Each row was made from one walk, in order. Every step used is in the known rows, and no mark comes twice. Write each row's walk.
Known rows:
C B: [ 25  -7 -35  -6  13  -8 -30   0  31  -4 -24  45 -21 -34  10 -45   0  29
 -18   8]
B C Y: [ 41  28 -20 -35  47 -24   2  -1  41  -3 -30  42 -13   9  22 -67   3  55
 -24  -8]
C Y M B: [ 24  40 -24 -38  52   8 -22 -18   6  20 -39  55 -28  -7  39 -63 -16  26
 -10   2]
C Y M B K: [ 34  42 -13 -39  73  38   4 -27 -15   8 -23  64 -37 -12  46 -40  -8  49
 -18  -7]
X C Y M: [ -5 -11 -24 -10  38  -4 -16 -17   4  26  -1  57 -24  -4  14 -77 -24  17
 -18 -10]
W M B K: [ 45  22  -4 -10  68  66 -40  -7  -3  13   0  60 -39  -2  25 -25 -25  51
 -16  21]
K B C X M: [ 26  33  -8  16  19  28  -9 -53  12  13  -3  65  -7  40  -6 -78 -44  55
  20  12]
K B C X: [ 35  21 -10  12  27  24 -23 -45   4 -12 -30  34 -16  19  -9 -78  -8  50
   5   3]
B C X: [ 42  -8 -12 -11  25   1 -18 -10  14   5 -23  36 -22  22  -2 -72  15  54
 -27 -21]
X K B M: [-13  20 -16  41  15  38 -29 -17 -24  12  11  64 -17 -10   1 -27 -38  12
  -3  24]
M B: [ 37  26 -29 -12  48  12 -57   1  -3  -2 -18  36 -19  -3  -3 -44   1   5
 -24  30]
K B C Y: [ 31  61 -22  -9  51   1  -2 -34  29 -18 -37  39  -5   9  16 -80 -19  50
   6  18]
Y C: [ 28   1   3  10  25 -15 -46  -7  24   7  12  28 -28 -21  -5 -69  10   7
 -42  -4]
W M B C X K: [ 49  17  23   4  35  34 -37 -21  18  24 -16  73 -42  70  40 -57 -40  54
   1 -20]
W M B C Y: [ 60  64 -13 -40  68   7 -32 -13  64  20 -44  58 -35  39  59 -64 -40  71
  -1  -3]
W M B C X: [ 63  27  -2 -16  48  31 -50 -24  41  26 -36  52 -43  48  34 -64 -28  69
  -3 -16]
X M B C: [ 48  57 -19 -20  52   8 -28 -14  42  19  10  69 -17  26   2 -42 -47  36
  -8  16]
X M B: [ 28  34 -25 -10  40  17 -46 -11   2  23   6  66 -12  19  -1 -38 -33  11
 -10  38]
Y C B M: [ 29  21 -15   7   9 -29 -45 -21  74  18  -7  46 -65 -33  33 -36 -17  43
 -41 -43]
W M: [ 15 -24 -14   0  23  31 -42  18  18  30   0  55 -20 -16  13 -57 -22  34
  -8  22]
W M B: [ 36  18 -16  -8  45  39 -65   1  19  26 -20  53 -34   5  21 -49 -30  27
  -4  28]

Write each row's walk:
[ 46  31 -17 -13  69  43 -29  -8 -25 -13  -2  41 -30 -11  -1 -20   8  30
 -35  23]	M B K
[ 44  40 -14 -26  57  17 -22 -11  41  21 -10  56 -35 -21  15 -54 -35  28
 -12  -9]	Y M B C
[ 15  30   6  34  30  22  -8 -24   4 -12  11  56  -1   5  -6 -58 -37  14
   5  25]	X K B C
[  8  46   8   6  33  19  28 -42  14   9  -8  77  -8   2  38 -76 -54  35
  20  -3]	X K B C Y M
[ 20 -17 -27  11  22 -18 -47 -10  26  -4   0  45 -31 -12  -7 -48 -20  14
 -23   2]	X C B
[ 13  12  34  58   5  15 -38 -66 -23  -5   0  45 -21  33   3 -85 -10   9
  -5  -5]	Y C X K B
[ 52  78 -21 -41  62 -12  -8 -26  47  19 -18  72 -16  50  35 -55 -45  58
  -5   5]	X M B C Y
[ 22  -5  13  16   0  -9 -34 -40  11  34  14  57 -29  34   5 -81 -10  34
 -24 -24]	Y C X M
[ 50  23  12   1  38   9 -30 -27  -4  -2 -17  57 -27  61  17 -55 -10  32
 -19 -16]	M B C X K
[ 24  22 -16 -36  38  -9  18  -8  45  21 -20  59 -23 -19  38 -75 -18  53
 -15 -25]	B C Y M
[  1  28 -38  17  24  33 -43 -19  -2   9  -9  45 -21 -28  -8 -37 -25  27
  -4  27]	K B M
[ 30  20 -19  -8  25  20 -46 -36 -15  24 -15  64 -21  55   5 -52 -17  31
  -5  11]	C X M B
[ 48  12   7   8  34  -6 -16 -29  37 -16   9  43 -52 -37  27 -41   5  48
 -43 -31]	Y C B K
[ 48  24  -6 -25  45  21 -22 -33  22  21 -30  55 -43  15  22 -68 -20  46
  -8 -34]	Y M B C X
[ 18   2 -47  -5  10  -6 -35   1  43  17 -23  55 -46 -36  25 -18 -14  49
 -27 -14]	C B M
[ 17  30 -22 -22  60   1 -38 -31   4  19 -18  56 -36  16  21 -65 -36  11
 -13  -4]	X C Y M B
[ 37  37 -16  -8  60  43 -20 -19 -17  10  25  73 -19  11   2 -16 -26  37
 -18  28]	X M B K
